Every row comes from one small tree of marks. The marks that hang from a mark follow it in brackets, in alphabetical order. Every link used is in the known rows. Which tree was each row made from?
In the rows, zero is written as 128.
Known rows:
mobev{nofu{gikef pena poga} rosu{tiso}}: [150  93 168 125 142 136  69 167 101  99 169 148 149 133  90 175 109 132
 152 178 114 149 121 114 119 136 135  57 124 190 114 121 138 148 108 200
 114 153]
kebi{kerem{rosur}}: [137 130 130 131 121 144 157  99  96 121 131  97 113 118 117 135 131 164
 144 106 150 131 159  67 146  90  89 150 116 105 147 125 134 150 129 157
 140 133]
mobev{nofu{gikef pena}}: [161 110 154 118 138 150 136 103 128 117 145 127 140 124 111 141 126 149
 136 175 119 140 143  96 134 116 141  99 120 169 127 133 125 141 127 147
 118 140]
mobev{nofu{gikef pena poga} rosu{tiso{kerem}}}: [137  96 170 122 122 143  66 167  94 109 171 142 149 133  80 172 105 137
 141 159 105 131 121 102 113 132 115  79 130 197 105 119 146 145 113 202
 115 147]
nofu{gikef pena poga}: [177  97 133 114 120  70 107 114 122 127 151 139 148 116 126 165 104 150
 136 119 138 121 161  91 129 116  96 110 214 207 135 123 164 109 107 164
 104 173]
nofu{poga}: [139 113 125 128 123  99 104 136 126 132 135 133 136 128 131 148 116 132
 141 121 137 136 145 126 127 126 108 123 155 139 144 122 150 118 118 165
 138 160]
rosur{kerem}: [124 122 154 136 121 120 121 133 112 148 130 105 136 136 135 131 126 126
 122 123 122 163 100 101 136 102 108 119 112 100 129 126 115 120 132 149
 123 126]
zigi{gikef poga}: [114 120 109 121 152 164 121  81 137 139 145 129 116 127 136 151 129 146
 174 156 152 135 126 143 180 132 119 146  82 175 187 124 163 151 131 139
 110 161]
rosu{mobev{nofu} tiso{kerem{kebi}}}: [ 71 143 156 143  97 196 113 151 101 140 113 134 141 134  94 110 146 125
 146 224 110 128 116 101 121 110  92 134  65 168 116 137 124 152 140 142
 152 182]
rosu{tiso{kerem}}: [ 97 134 151 126 106 155 110 151 110 129 132 131 136 128  97 131 139 122
 119 138 111 127 104 111 132 110 101 111 118 165 112 128 132 130 137 134
 121 153]
fotepus{rosur{kerem{kebi}} tiso{rosu{mobev}} vikof}: [ 67 135  82 121 168 207  85 196 157 158 125 100 141 142  92 129 139  89
 176 167  79 144 157  80  59 103 118  84  68  59 171 107 143 118 139 204
 146 188]
tiso{kerem{rosur} rosu{mobev}}: [ 64 144 108 138  93 190  92 159 111 147 114 125 135 131 118 115 139 139
 151 149 125  73 129  61 131 104 110 212 122 155 126 123 156 137 143 159
 149 123]
fotepus{kebi rosur{kerem} vikof}: [ 88 124 116 112 202 181 133 124 110 144 150  99 141 133 102 146 131  74
 142 104  61 131 179  87  95 121 117  47  86  60 164 113 139 119 128 158
 174 148]
pena{nofu}: [111 121 139 122 123 124 128 140 128 133 132 127 117 127 136 104 144 141
 146  98 136 111 154 129 129 128 151 123 106 131 129 136 104 133 131 133
 108 100]
rosu{mobev{nofu}}: [103 131 136 148 123 197 151 119 124 133 116 130 144 136 127 116 133 132
 163 209 113 147 151 120 137 133 127 135  87 162 124 134 124 151 126 118
 148 140]
poso{pena{nofu{gikef poga}}}: [140 106 123 121 111  79 101 110 123 137 126 129 109 130 151 125 142 160
 158 110 155 110 159 130 122 122 136 129 158 163 156 134 139 126 121 159
 106 102]
rosu{mobev{nofu{poga}}}: [111 120 134 147 118 176 134 127 122 137 121 133 148 134 127 128 126 132
 173 205 119 153 160 120 136 136 113 130 104 172 135 129 139 145 119 141
 154 161]
poso{pena{nofu{gikef}}}: [132 116 126 120 116 104 120 104 125 134 122 127 105 129 150 114 150 155
 147 119 148 104 145 134 122 121 148 130 139 156 148 138 123 132 126 138
  99  83]
mobev{nofu{poga}}: [138 111 144 129 137 157 118 130 124 122 142 127 136 133 114 146 125 137
 151 170 133 152 146 124 132 130 131 105  97 133 145 127 133 140 130 173
 154 147]
fotepus{tiso}: [138 121 109 115 148 171 130 152 152 120 133 124 133 133 116 136 130 114
 150 126 110 187 131 132 104 120 120 116 106 122 132 125 132 120 133 145
 115 132]
mobev{nofu rosu{tiso{kerem}}}: [ 98 122 167 134 129 189  81 183  97 110 154 132 136 143  84 143 125 120
 136 166 100 139  90 134 108 139 139  94  61 136  96 123 117 159 130 171
 135 106]
zigi{gikef}: [140 138 118 119 133 133 134 107 130 134 140 114 118 125 139 132 124 132
 142 140 139 165 117 141 163 114 137 132 110 176 159 130 132 139 126 129
 128 159]
fotepus{vikof}: [115 120 109 120 147 120 139 124 120 134 140 122 128 132 113 140 128 117
 138 132 111 100 177 128  90 144 130 104 108 120 135 120 139 123 131 135
 133 140]
pena{nofu{gikef poga}}: [140 108 137 120 113  73  93 138 126 141 150 124 124 127 131 126 128 158
 155 102 142 123 176 119 124 118 153 124 158 189 158 131 129 138 119 166
 116 110]
vikof{kerem}: [153 143 128 120 137 158 146 114 111 133 150 108 137 120 100 134 120 144
 145  96 147 129 126 104 132 117 110 107 132 128 142 122 122 131 123 143
 153 154]
kerem{kebi rosur}: [127 121 137 125 121  71  91 150  92 141 117 120 104 124 139 110 142 154
 124 141 154 115 108  81 123  83 107 190  86  53 160 138 126 133 147 169
 157 148]
rosu{tiso{kerem{rosur}}}: [ 99 125 161 124 108 153 100 161  95 131 129 125 133 127 104 130 142 134
 128 139 106 130 100  88 143  89  93 133 108 152 122 131 134 135 145 146
 126 149]
fotepus{kebi rosur vikof}: [ 90 128  94 103 209 184 136 125 122 127 151 115 135 126  97 141 133  77
 149 109  62  99 202 110  90 142 135  53 100  80 165 115 150 125 124 140
 180 147]

Which tree is each row?
[104 132  68  95 220 237 171 111 135 112 160  93 134 123  69 157 135  80
 175  89  66 147 228  93  69 123 105  42  80  69 169 107 154 131 123 170
 170 163]	fotepus{kebi{kerem} rosur tiso vikof}
[101 115 174 132 129 184  75 186  85 110 152 129 130 142  91 142 128 129
 142 168  99 143  92 112 119 123 132 110  51 121 110 125 117 159 136 183
 140 102]	mobev{nofu rosu{tiso{kerem{rosur}}}}
[ 78 138 123 137  97 204  86 154 108 145 123 119 137 133 106 121 140 151
 159 187 120  86 135  55 131  94 133 202 110 181 138 127 153 157 147 176
 162 119]	tiso{kerem{rosur} rosu{mobev{nofu{gikef}}}}
[102 118 162 136  98 186 118 131 101 132 132 139 164 127  93 142 128 138
 162 213 100 141 144  84 140 111  79 105 132 252 111 129 150 139 120 150
 126 195]	rosu{mobev{nofu{gikef pena poga}} tiso{kerem}}
[ 96 131 157 122 102 120  85 165  89 137 124 127 122 127 103 121 146 135
 118 144 123 115  91  85 128  81  86 152  93 121 132 134 128 134 151 163
 140 169]	rosu{tiso{kerem{kebi rosur}}}
[136 106 154 127 147 176 112 153 106 101 153 144 135 136 112 151 114 125
 140 149 114 129 118 122 115 157 135  91  87 108  91 123 119 136 115 161
 114 110]	mobev{nofu{pena} rosu}
[111 130 111 139 124 179 105 137 140 125 126 147 151 126 114 141 134 135
 171 196 134  95 154  90 132 129 148 127 135 194 127 124 150 144 121 172
 139 173]	tiso{rosu{mobev{nofu{gikef pena poga}}}}
[ 98 127 148 132 115 148  75 185 100 117 148 137 132 138 102 142 119 111
 122 123 103 117  89 135 107 140 121 116 115 141  95 119 126 140 120 155
 118 108]	mobev{rosu{tiso{kerem}}}
[ 64 149 115 135  93 182  74 162  99 152 111 123 121 133 111 104 150 146
 147 185 143  63 119  55 116  95 114 227  73 114 138 131 141 147 155 193
 175 144]	tiso{kerem{kebi rosur} rosu{mobev{nofu}}}
[ 85 141 116 123 101 168  79 164 112 137 128 119 125 128 110 129 138 138
 130 120 134  71 116  63 129  97 120 194 124 122 130 122 153 132 152 178
 148 111]	tiso{kerem{rosur} rosu}
[123 137  74 101 172 165 104 169 125 134 154 105 122 129  76 143 143 121
 178 124 134 118 159  72  65 103 127 123  64  64 170 114 146 127 152 218
 161 194]	fotepus{tiso{rosu} vikof{kerem{kebi rosur}}}
[119 111 163 140 122 169 126 131 112 122 129 149 163 126 105 146 136 133
 175 232 106 162 152 100 146 114 105  76 119 242 121 132 140 147 113 147
 124 214]	rosu{mobev{nofu{gikef pena poga}} tiso}
[ 97 120 154 132 116 143  69 194  87 120 147 132 129 139 105 141 120 123
 127 122 102 121  88 117 114 123 114 131 105 127 103 121 128 141 125 165
 123 100]	mobev{rosu{tiso{kerem{rosur}}}}
[ 72 133 166 143  97 193 108 153  84 142 111 128 138 133 101 108 153 139
 154 222 111 134 111  77 135  88  87 157  52 157 130 139 125 154 148 154
 158 182]	rosu{mobev{nofu} tiso{kerem{kebi rosur}}}
[108 108 167 130 124 143  42 200  78 119 157 133 127 143  91 151 121 133
 142 165 120 131  97 108 107 120 113 124  62 107 129 123 132 151 131 224
 157 141]	mobev{nofu{poga} rosu{tiso{kerem{kebi rosur}}}}
[ 87 129 164 138  95 164  91 152  85 144 119 120 138 133  98 111 146 152
 151 235 110 135 120  74 130  81 100 161  75 194 140 140 129 166 145 157
 160 177]	rosu{mobev{nofu{gikef}} tiso{kerem{kebi rosur}}}
[153 139 135 116 133 116 114 134  84 143 140 103 117 117 110 121 132 165
 141 106 169 115 110  68 129  85  94 161  96  69 169 131 120 133 141 174
 179 173]	vikof{kerem{kebi rosur}}
[ 71 140 145 145  94 183 128 151 110 140 113 134 151 131 107 120 137 119
 146 177  98 127 122 108 130 116  80 133 122 206 105 130 139 138 128 111
 126 173]	rosu{mobev tiso{kerem}}
[ 69 152 102 137  90 180  75 157 120 151 117 133 130 135 100 117 137 126
 145 180 147  56 131  82 100 122 110 199 102 136 133 125 152 140 142 196
 178 158]	tiso{kerem{kebi} rosu{mobev{nofu{poga}}}}
[102 137 109 144 120 176  95 140 143 132 124 137 145 133 110 137 135 133
 174 203 137 106 155 104 128 127 167 139 127 194 142 123 146 153 124 177
 160 154]	tiso{rosu{mobev{nofu{gikef poga}}}}
[ 97 144 109 145 124 187 106 139 142 128 121 135 140 131 110 126 141 130
 167 209 127  98 147 104 128 127 177 141 111 185 136 127 136 161 129 160
 150 141]	tiso{rosu{mobev{nofu{gikef}}}}
[143 113 150 134 144 146  77 155 113 113 161 124 128 142 103 144 108 141
 139 171 115 139 123 137 106 144 180 114  97 154 128 123 118 166 118 173
 138  75]	mobev{nofu{gikef} rosu}
[ 98 133 112 140 125 198 117 138 138 122 118 150 148 128 117 140 140 126
 173 191 135  97 153  91 132 137 135 125 115 165 120 123 146 136 124 170
 144 175]	tiso{rosu{mobev{nofu{pena poga}}}}
[ 81 125 170 134  98 190 121 144  84 136 112 139 142 127 103 114 151 140
 152 217 109 128 117  61 136  89  64 147  65 156 110 140 132 139 143 149
 139 204]	rosu{mobev{nofu{pena}} tiso{kerem{kebi rosur}}}
[128 111 161 129 118 121  29 185  91 121 167 130 133 142  78 157 111 137
 136 177 118 128 105 117  95 127 137 110 102 172 135 121 134 162 121 219
 151 133]	mobev{nofu{gikef poga} rosu{tiso{kerem{kebi}}}}
[164  90 149 124 138 127  76 152 106 107 171 140 141 134 108 169  96 141
 148 155 118 135 136 113 110 147 136  94 136 165 117 119 143 142 104 196
 121 118]	mobev{nofu{gikef pena poga} rosu}
[ 96 143  68 121 180 224 139 139 143 113 132 142 146 131 103 138 150  70
 180 139 103 156 160 111  98 133 145 131  83 134 125 125 145 132 130 159
 165 150]	fotepus{kebi tiso{rosu{mobev}}}
[ 96 140 149 124 102 124  91 154 106 137 126 131 124 128  94 122 144 121
 110 141 124 108  92 106 112 104  96 132 106 136 121 132 128 128 143 150
 132 169]	rosu{tiso{kerem{kebi}}}
[129 118 142 137 121 174 150 106 121 130 124 135 151 127 123 126 125 145
 160 209 109 139 157 104 137 128 121 123 122 203 122 134 134 144 119 119
 128 153]	rosu{mobev{nofu{gikef pena}}}
[109 141  71 115 160 189 117 168 120 141 142 107 131 131  83 134 144 122
 197 153 129 122 171  70  67 106 115 141  64  90 166 116 148 132 145 205
 170 204]	fotepus{tiso{rosu{mobev}} vikof{kerem{kebi rosur}}}
[112 118 165 137 147 179  85 181 108 102 152 140 133 143  93 146 131 116
 143 187 106 152  98 143 115 144 158  69  54 127 108 125 107 163 126 172
 133 115]	mobev{nofu rosu{tiso}}
[149 103 151 120 137 154 135 119 121 114 143 141 144 124 118 155 124 137
 150 161 135 144 150 102 137 132 107  90 114 138 122 128 140 123 123 171
 125 177]	mobev{nofu{pena poga}}
[ 83 127  66  97 187 210 119 150 110 122 157 118 134 133  80 155 150  79
 169 107  81 108 190  76  65 122 125 138  66  91 140 115 170 120 151 193
 176 134]	fotepus{kebi tiso{kerem{rosur} rosu} vikof}
[106 142  47 106 202 217 168 109 129 103 159 113 129 125  68 166 154  77
 180 102 108 111 220  93  65 139 136  87  71 101 140 111 156 137 131 196
 169 156]	fotepus{kebi{kerem} tiso{rosu} vikof}
[134 104 145 136 145 152  78 168 108 112 159 135 133 144 110 157 107 127
 155 157 122 146 129 142 105 157 145 107  90 113 122 119 130 148 112 196
 151 109]	mobev{nofu{poga} rosu}
[110 133  82 117 173 244 136 159 126 131 150 105 146 133  72 145 144 124
 215 170 109 147 184  72  87 109 131 107  49 122 158 114 145 140 143 197
 165 184]	fotepus{tiso{rosu{mobev{nofu}}} vikof{kerem{rosur}}}
[144 106 171 127 145 153  89 162 104  97 164 146 142 133  91 158 120 130
 143 182 100 142 110 118 118 134 154  59 100 178 102 125 120 156 114 173
 106 132]	mobev{nofu{gikef pena} rosu{tiso}}
[ 71 132  73 115 130 179  93 179 122 147 129 116 127 139  94 127 145 111
 167 160 105  99 167  77  56 111 103 180  68 104 144 118 165 119 155 195
 146 168]	fotepus{tiso{kerem{kebi rosur} rosu{mobev}} vikof}
[144 119  99 102 175 176 147 148 114 131 162  95 136 129  84 148 131 129
 185 112 109 171 173  90  81 106 105  98  78 100 162 115 143 122 142 176
 144 171]	fotepus{tiso vikof{kerem{rosur}}}
